In the rows, zero is written as 128.
Known rows, with every way that one mark hangs from another
z905(z980(z292(z762) z829(z720))): [157 112 121  96 107 122 131  91 163 205 121 163 111 201  98 113 122 114
 118  96 178 128 162 114  83 103 100 108  99 126 213  62 115  96 149  86
 158 141 158 135  86  88 159  92]
z874(z980(z829(z762(z807)))): [156 108 142  84  91 139  87  74 150 182 113 123 106 157  84 111 105 181
 126 121 163 111 179 122 105 131 101 104 137 174 167 123 135 133 150  86
 106  95  88 135 134  91 135 114]
z829(z762 z980(z292)): [139 115 166 123 135  99  95 107 141 173 113 103  93 156  88 115 114 159
 118 109 224 148 166 129 109  97 108  91 137 118 182 116 133  90 172  78
 115 119 100 146 132  94 127 109]
z874(z980): [149 104 144 127 100 126  96 105 157 157 130 136 115 127  81 100 121 159
 112 146 162 132 157 117 118 134  93  83 163 145 147 140 153 120  97 116
 112 107 119 120 145 116 117 116]
z874(z980(z292 z829(z720))): [169 124 137 113 120 143 106  64 170 219 116 163 120 162  77 110 122 120
 127 112 195 138 151 124 105  77  98  87 163 147 180  92 114 111 128  81
 111 139 120 144 134  84 149  91]
z980(z829): [144  75 132 111 123 100 118  87 175 183 139 154 108 173  80 116 121 165
 136 146 171 126 144 111 107 103  95 107 100 145 168 115 113 111 103  77
 130 142 129 140 119 117 134 136]
z980(z292): [138 100 155 128 144 104  99  89 160 197 131 136 109 153  90  98 105 150
 124 132 185 161 143 112 104 112 104  85 142 137 180 100 114 100 129  96
 138 136 123 138 148 114 130 132]
z980(z292(z150(z653))): [154 128 164 103 146  96 107 145 151 184 106 146  98 139 104 103 108 167
 127 137 224 149 139 106 105 153 100  79 138 132 219 100  93  81 144  91
 138 148 119  88 142 108 114 134]
z874(z980(z292(z762(z807)))): [161 134 169 115 114 137  95  93 154 173 117 105 112 164 104  84  96 138
 108 104 140 147 179 106  85 147 121  65 161 166 180 104 135 119 140 139
 124 103  97 115 128  97 126 105]
z829(z720(z342 z807) z762 z980): [187 131 173 102 117  96  78  95 125 143 119 152 108 113 142 131 107 128
  95 111 196 102 124  98 128  92 111 151 152  99 179 137 147 106 167  89
 142  77 126 175  80 114 110 114]
z807(z150): [143  98 182 113 127  94 103 103 152 159 135 118 118 157 125 111 108 154
 136 131 165 126 135  96 103 141 104  77 127 118 152 113 122  99 103 107
 148 124 123 138 134 132 116 120]
z769(z762(z807)): [156 108 180  89 118  90 113 103 146 162 139 139 114 157  92 100 107 167
  91 128 163 117 155  93  99 166 124  83 135 136 179 117 124 116 161 131
 128 113  95 120 132 123 128 141]
z720(z342(z980(z829))): [117  78 125 139 114 110 120  91 176 150 135 146  99 161 106 108 105 149
 139 150 156 119 156 112 115  47  81 120 122 132 181 113 111 141  76  99
 129 134 148 161  79 123 147 137]
z905(z980): [139  76 121 113 101 111 108 114 153 176 136 144 109 143  89 104 119 150
 110 148 179 120 152 105  87 144  92  97 130 111 168 128 149 115  97 107
 139 119 150 125 150 126 127 119]
z762(z807): [154 112 157 104 125 104  96  77 152 176 143 117 111 140  97  91 103 148
 114 144 173 129 152  99  91 157 117  88 127 141 170 124 133 120 119 124
 131 115 108 114 155 122 111 126]
z829(z720(z342(z762(z807))) z980): [182 116 163  95 107  87  98  62 131 139 149  97 112 106 136 105 122 124
  87 126 217 104 151 123  82  93 111  85 139 123 174 111 135 129 140 138
 131 114  90 136 116  82 100  58]
z980(z292(z762)): [141 112 162 132 134  99 115 102 162 171 130 128  98 178 109  94 111 146
 121 115 156 165 154 102 109 130 113  96 111 145 186  85 114  82 143 115
 150 126 122 125 103 112 133 132]
z874(z980(z829(z720(z807)))): [194 116 151  98  98 132  86  76 165 181 123 192 119 139 101 124 119 133
 121 124 173  99 125  96 109 103 101 121 167 139 152 135 134 118 104  78
 134 116 126 158  98 105 143 128]
z292(z150 z762): [144 119 167 106 131  71 130 140 168 146 122 139 103 171 116  90 106 168
 114 132 156 138 156  95 115 184 105 105  87 137 187 106 117  79 140 112
 143 108 144  99  88 112 124 132]
z551(z905(z980(z292(z150)))): [148 102 142 112 125 108 127 131 139 195 121 147 107 129 105  89  86 151
 112 110 193 130 161 101  82 153  90  78 141 100 218  91 118 128 139  98
 141 131 156 115 143 115 149 103]
z720(z342): [147  70 145 117 119 102 106  98 159 151 150 144 110 123 116 104 102 154
 109 151 150 131 134  94 120 103  96 120 143 122 176 120 129 123 105 112
 141 109 138 144 113 136 102 132]
z342(z762(z807) z980(z292)): [127 120 160 139 128 105  93  81 145 175 133  89  85 145 103  87 109 169
 135 127 199 150 168 136  74  88 103  59 146 144 180  91 118 130 111 137
 146 139  74 137 148  91 159 116]
z807(z150(z292(z762) z653)): [167 102 182 122  92  71 113 121 140 105 126 127 100 154 151 131 103 167
 130 101 148 119 151 100 114 169 117  89 113 128 182 106 128  59 135 108
 150 114  98  87  92 153 116 112]
z829(z720(z342) z980(z292)): [164 128 162 127 136 102 105  75 147 175 130 131 123 134 114 105 114  95
  99 113 220 134 138 113  97  61 105  92 160 102 198 101 124 108 149 101
 121 127 134 151 123 101 110  71]
z292(z762): [145  98 157 123 118  86 120 113 165 146 136 134  97 170 108 103 117 153
 112 134 135 139 161 101 123 149 106 115  92 148 165 114 130  82 128 121
 150 105 127 115  93 124 119 133]
z874(z980(z292(z150) z829)): [141 111 150 103 135 131 111 117 171 208 102 154 116 173  84  94 108 167
 136 122 188 139 157 121  93 107  94  68 153 150 199 103  99 119 119  69
 105 147 136 133 131  76 148 120]
z150(z292(z762) z653): [171  99 152 138  90  68 118 116 146 115 130 142  89 148 117 131 110 165
 111 117 153 133 159 105 119 163 112 112 111 137 189 116 131  65 141 107
 140 107 100  75 102 149 126 127]
z980(z292(z150) z829(z762)): [134 114 156  85 153  99 116 115 166 218  95 151  96 190 103 108  98 195
 141 115 205 146 154 119 107 118 102 114 109 140 224  76  82  88 177  49
 130 138 132 136 106  77 154 133]
z720(z292 z342(z762)): [171  57 155 119 121  95  86  90 146 148 159 132  90 129 103  97 110 173
 106 147 147 117 138 112 116  77  95 103 116 119 153 135 109 117 110 119
 156 148 109 158  88 108  94 134]
z165(z980(z292(z150(z653) z762))): [165 120 144 118 126  93 129 149 146 167  87 114 105 153 107  92 120 159
 137 106 191 142 136 110 104 148 107  91 116 138 225  70 100  71 176 111
 133 130 145  85  81 103 129 136]
z980(z829(z720(z292 z342))): [196  93 140 111 128 113  99  55 166 193 146 179 118 159  90 107 102 111
 111 138 164 106 130  99 119  63  99 131 105 116 175 119 100 104 133  87
 138 155 156 162  76 107 103 128]
z551(z905(z980)): [151  68 126 122  91 107 122 105 140 158 146 144 106 109  92 103 107 145
 102 132 162 112 164  95  99 138  79  98 137 106 162 118 147 133 110 112
 144 109 145 122 136 141 138 102]
z342(z762 z980(z829)): [114  71 131 138 104  98 117  98 172 153 137 126  79 161  87 111 137 193
 147 151 184 125 168 140 102  59  76  94  99 141 153 105 115 125  71  97
 144 151 101 151  89  94 171 122]
z551(z905(z980(z292))): [150  75 130 126 112 119 117  97 140 189 138 139 100 120  89  98  98 136
 112 115 176 130 161 103  90 117  87  79 157 107 189 100 133 132 129 107
 144 132 142 134 146 131 146 100]
z165(z980(z292 z829)): [146  65 108 122 129 117 123  79 168 214 114 134 123 169  69 107 124 151
 155 116 191 135 122 124  93  60  99  95 123 134 202  66 106 112 133  73
 115 160 150 155 104 105 157 133]
z874(z980(z829(z720(z292) z762))): [199 132 143 107 103 141  84  67 151 188 110 167 106 165  57 118 118 139
 121 119 172 109 161 119 136  94  93 123 133 138 149 130 124  88 160  71
 117 126 115 148 106  88 126 113]
z769(z762(z653 z807(z150(z292)))): [192 106 212 100  87  81 126 111 134 130 130 110 116 162 158  94  99 152
 109  90 169  88 146  97  75 185 146  70 170  86 209 111 119  89 163 138
 149 116  71 124 137 155 148 126]
z705(z762(z653 z807(z150(z292)))): [203 109 184 111  66  90 101  92 140 138 137  97  96 149 154  97  92 157
 125 115 137  87 141 110  59 167 130  55 167  96 213 112 110  98 110 126
 178 129  95 109 142 124 133  83]

Rows
[168 123 181  95 107  99  86 107 138 152 130  95 111 134 133 109 108 157
 136 126 188 102 141  89  91 169 118  63 140 139 163 114 125 102 129 123
 143 128  90  95 147 131  96 112]
z762(z807(z150(z653)))
[184 112 163 125  88  78 106 100 144 122 129 120  93 141 124 114 102 162
 109 109 155 118 171 104  99 187 129  98 117 149 199 115 135  82 155 127
 137 105  87  69 121 145 113 124]
z150(z292(z762(z807)) z653)
[170 117 132  89 111 104 109  72 163 191 116 168  99 163  91 132 126 157
 128 125 196 119 149 117 138 109  95 146 104 132 185  84 111  84 169  65
 142 108 119 137 110  95 142 108]
z980(z829(z720 z762))
[161  76 102  82  94 125 119  75 157 181 135 181 121 147 112 119 115 119
 107 133 180  92 141 100  93  82  81 129 128 111 196  93 126 130 111  88
 143 128 168 147  98 110 128  96]
z905(z980(z829(z720(z342))))
[145  77 127  99 115 112 138 122 160 209 122 162 106 159  96 102  95 159
 129 108 191 117 164 107  71 120  85  81 122 111 222  83  98 130 131  66
 138 156 165 127 125 105 165 106]
z551(z905(z980(z292(z150) z829)))
[174 116 173 111 108  81 138 164 173 133 116 125  91 170 136  70 122 150
 118 137 161 126 160 101 110 192 114 117 104 121 198 105 109  69 139 127
 166 112 135 109 100 122 132 133]
z292(z150 z762(z653))
[175 117 129 102  95 132 109  73 166 187 125 168 123 145  74 116 130 127
 123 133 189 117 150 118 115  99  84 103 149 149 153 111 130 112 110  88
 118 124 120 132 123 103 136  92]
z874(z980(z829(z720)))
[162  95 105  85  96 120 120  74 164 196 132 182 122 165  85 119 128 123
 116 133 205  97 148 112  87 112  89 116 108 111 183  97 132 112 111  81
 139 133 157 130 126 103 146  91]
z905(z980(z829(z720)))
[187  89 169  91 118  98  83  84 143 152 150 178 100  95 148 119 113 156
  96 127 167 109 104  95 118  88 104 136 153 112 174 117 113 115 114 114
 186 103 114 168  79 117 120 121]
z829(z720(z342(z762) z807))
[186 133 183 102 101  87 133 143 161 142 116  99  97 169 142  56 109 141
 116 130 164 111 170  96  86 223 132 100 115 132 210 110 112  86 151 142
 158 104 119 103 116 111 127 134]
z292(z150 z762(z653 z807))
[178 113 185 107  98  80  87  91 127 137 129 108 115 132 142 121  91 164
 132 111 188 103 145  98  81 175 126  61 153 121 190 120 127  95 133 115
 139 121  78  88 163 152 111 112]
z762(z807(z150(z292 z653)))
[156 119 184  88  96  98  88  89 142 164 140 106 104 153 133 107  97 170
 131 133 129  98 133  96  71 148 114  49 131 134 178 109 110 116 104 124
 170 134 116 111 129 104 100  79]
z705(z762(z807(z150)))
[156  98 147  83 111 114  99  69 160 191 123 121 100 170  96 114 106 187
 132 124 175 115 164 109 108 135 116 120  99 160 188 111 118 117 164  78
 131 113 101 135 125 101 138 130]
z980(z829(z762(z807)))
[185 114 181 101  73  80  85  94 121 133 131 119  90 126 141 131  91 186
 127 115 152  89 138 107  70 157 122  45 156 128 204 117 109  94 120 112
 156 133  87  71 134 128 105  80]
z705(z762(z807(z150(z292 z653))))
[167  73 117  96  89 137 126 118 159 197 102 130  82 177  98 101 124 157
 130 121 201 117 167 129  83  99  99 124 137 107 228  88 118  98 153  71
 153 138 119 157 121  97 171 125]
z905(z980(z292 z829(z762(z653))))
[139  68 107  87  91 118 109 107 152 182 118 151  97 173  87 128 116 181
 127 130 176 104 170 120  98 115  85 131  99 128 187 110 133 113 140  62
 136 115 136 138 110 105 149 122]
z905(z980(z829(z762)))
[170 130 146 110 111 135 119  81 171 192 114 160 113 187  94 110 122 115
 122  94 166 141 166 118 112  94 101  97 133 161 183  78 112  93 142  94
 126 123 120 135  85  84 145  85]
z874(z980(z292(z762) z829(z720)))
[171 132 156 110 115  88 103  90 133 143 123 126 111 125 124 122 117 124
  93 121 210 115 153 112 131  91  98 135 136 107 182 111 138  99 175  95
 122  84 122 143 104 104 105  77]
z829(z720(z342) z762 z980)
[183 124 177 128 119 101  89  82 156 160 145 111  99 181  88  84  95 135
 114 130 128 124 166  95 100 164 128  92  88 140 158 139 127  93 153 137
 147 129 123 122 103 117  94 148]
z720(z292(z762(z807)))
[148 115 133  97 116 113 108 157 143 190 100 145  97 133  96 102 109 162
 116 135 228 127 151 109  74 161  91  75 147 115 224  98 111 100 128  93
 137 144 141  87 147 102 126 126]
z905(z980(z292(z150(z653))))
[188 119 170 111  82 100 103 108 138 139 118  59  86 136 115  88 121 140
 114 131 218 104 176 124  95 157 123 101 142 112 182 136 152  93 171 118
 127 103  73 132 149 106 119 106]
z829(z762(z653 z807) z980)
[209 121 175 111 127 105  91  82 170 175 133 193 103 185  93 116 111 114
 124 111 136 103 130  85 113 113 121 143  77 126 159 133 109  76 143  84
 172 144 149 167  34 114 128 160]
z980(z829(z720(z292(z762) z807)))
[181 120 200 103  88 102 122 118 157 130 130  72 104 179 168  74 111 130
 131 117 137 105 157  91  85 195 138  83 121 125 180 103 128  88 141 155
 172 107 101 124 112 132 117 119]
z292(z762(z653 z807(z150)))
[164  92 177 124 107  74  99 111 136 130 128 128 110 128 130 134 100 167
 134 116 186 113 134 105 102 152 109  76 143 116 184 117 130  78 117  94
 136 127  93  96 142 155 117 118]
z807(z150(z292 z653))
[177 134 129  92  93 136  99  72 155 181 105 163 112 148  81 128 126 152
 120 121 184 116 161 120 135 106  88 125 143 155 171 103 127 100 153  75
 116  95 105 135 110  86 137  94]
z874(z980(z829(z720 z762)))
[173 105 117 113 121 109 140  67 168 206 107 146 123 191  93 104 133 115
 145  85 181 136 131 122 104  76 107 122  96 138 213  42 104  82 171  94
 139 137 156 142  65  96 163 104]
z165(z980(z292(z762) z829(z720)))
[174 123 179  83  82  95  81 115 131 147 134 106  83 129 132 123 107 175
 132 141 153  89 131  99  80 153 106  47 142 140 181 117 107 107 111 122
 169 137  98  84 124 106  86  87]
z705(z762(z807(z150(z653))))
[110 130 160 167 130 106 117 110 167 157 121 109  87 187  96  92 110 139
 136 120 156 170 178 108 111 100  99  90 118 136 184  88 118  99 113 126
 144 124 122 133  91 115 158 127]
z342(z980(z292(z762)))
[125 120 184 122 106 100  93  89 142 134 137  69  99 142 145  96 112 175
 150 131 176 113 163 120  76 120  99  49 125 127 146 106 124 128  95 147
 153 129  73 137 129 110 141  99]
z342(z762(z807(z150)) z980)
[177 113 204  90  95  73 109 113 121 128 126 130 115 142 134 126  94 174
 110  94 177  90 147  94  89 178 136  63 159 113 199 111 117  85 169 118
 134 122  63  84 128 152 123 121]
z769(z762(z807(z150(z292 z653))))
[148  44 106 110  84 111 132  96 157 175 144 153 103 140  83 118 109 158
 122 128 164  98 162 104  93 112  78 106 105 119 175 111 135 141 104  82
 134 134 152 136 108 136 149 106]
z551(z905(z980(z829)))
[140  88 138 119 117 142 101  85 170 202 122 149 110 167  77 107 113 151
 134 120 174 139 157 125  96  76  93  77 161 156 173 109 118 122 110  77
 112 148 111 147 135  93 144 111]
z874(z980(z292 z829))
[153  92 186  81 115  92  90  88 141 152 148  83 105 140 142 100 115 189
 135 122 172 109 140 120  80 146 119  53 123 136 158 105 119 112 112 133
 159 127  77 136 137 103 119  90]
z342(z762(z807(z150)))
[169 144 176  90 112  79 114 145 148 142 116 120  98 152 131  95 105 169
 116 130 176 118 165  93 100 213 123  96  95 154 204 109 114  85 159 128
 144 110 106  65 113 113 102 125]
z292(z150(z653) z762(z807))
[148  98 138 105 115 145  95  93 158 202 106 140  99 171  81 121 104 177
 135 109 174 143 171 128 118  81  95  98 160 160 184 102 113 107 149  62
 110 122  99 150 115  82 154 117]
z874(z980(z292 z829(z762)))
[156 124 167 101 116  74 121 165 158 133 113 140  86 144 119 101 116 174
 116 138 178 124 156  94 126 191 103 108  92 143 194 107 106  67 145 111
 144 114 124  70  96 113 107 138]
z292(z150(z653) z762)
[173 103 165 134 114 108 129 121 175 159 123 113  83 180 122  77 120 125
 120 120 159 152 160 108 103 136 116 107 132 123 200  89 116  69 143 130
 166 130 108 132 106 120 140 131]
z980(z292(z762(z653)))
[141  91 131  94 101 132 121  90 160 200 127 121 104 207  99  96  98 143
 120 103 150 120 176 111  54 124 122  89  95 143 213  83 122 127 147 100
 143 140 135 128 107  94 147 112]
z905(z980(z292(z762(z807)) z829))
[147 115 193 138 107 110  76 139 136 110 127 132  93 117 169 127  95 146
 142 133 162  90 124  69 112  93  97 107 174 108 166 138 124 127  76 114
 163 119 119 157  67 156 119 159]
z720(z342(z980) z807(z150(z653)))
[198 155 169 126 123  90  82  77 131 167 117 122 100 152  67 111 127 121
 107 122 224 119 159 122 123 114 107 114 113 103 150 137 141  73 186  86
 116 125 114 141 121  95 101 103]
z829(z720(z292) z762 z980)
[135  70 123 108 109 126 129 113 171 191 121 147  98 208  95 107 112 147
 123 111 151 132 164 115  76 104 100 101  92 134 205  83 116 106 130  86
 148 145 155 137  85 100 156 115]
z905(z980(z292(z762) z829))
[195 147 162 114 124 107  79  70 144 185 124 150 101 149  72 107 113 128
 107 128 186 125 147 108 137 132 108 131 117 111 160 123 124  69 179  96
 147 114 121 139 114 103 113 124]
z829(z720(z292) z762)
[117 102 132 133 104 108 115 101 165 163 110 130  86 178  86 120 120 177
 149 146 178 127 178 126 125  82  82 128 101 142 172 103 122 113 123  76
 129 120 117 150  97 105 162 139]
z342(z980(z829(z762)))
[151 103 185 127 107  71 118 104 147 125 134 125 116 179 151 120  90 160
 124  96 128 128 152 104 103 162 121  88 108 122 179 102 131  66 129 112
 144 107 116 118 101 149 130 113]
z807(z150(z292(z762)))
[165  62 121 107  85 132 145 133 174 175 121 128  84 205 110  86 126 124
 126 116 162 115 172 118  69 115 105 104 110 116 217  83 117  92 131  97
 167 149 137 143  88 108 166 119]
z905(z980(z292(z762(z653)) z829))
[176  89 145  97 114  91 107  70 148 148 152 149  98 108 133 106 125 153
  95 141 176 116 127 118 121  83  91 117 134 123 171  93 109 105 121 122
 162 111 103 143  99 101 116  93]
z829(z720(z342(z762)))
[189  51 114 102  61 123 137 118 151 155 120 133  75 131 105 106 122 161
 124 120 168  89 179 114 107 124  80 140 128 104 196  99 130 114 148  83
 156 112 122 153 103 131 162 111]
z551(z905(z980(z829(z762(z653)))))
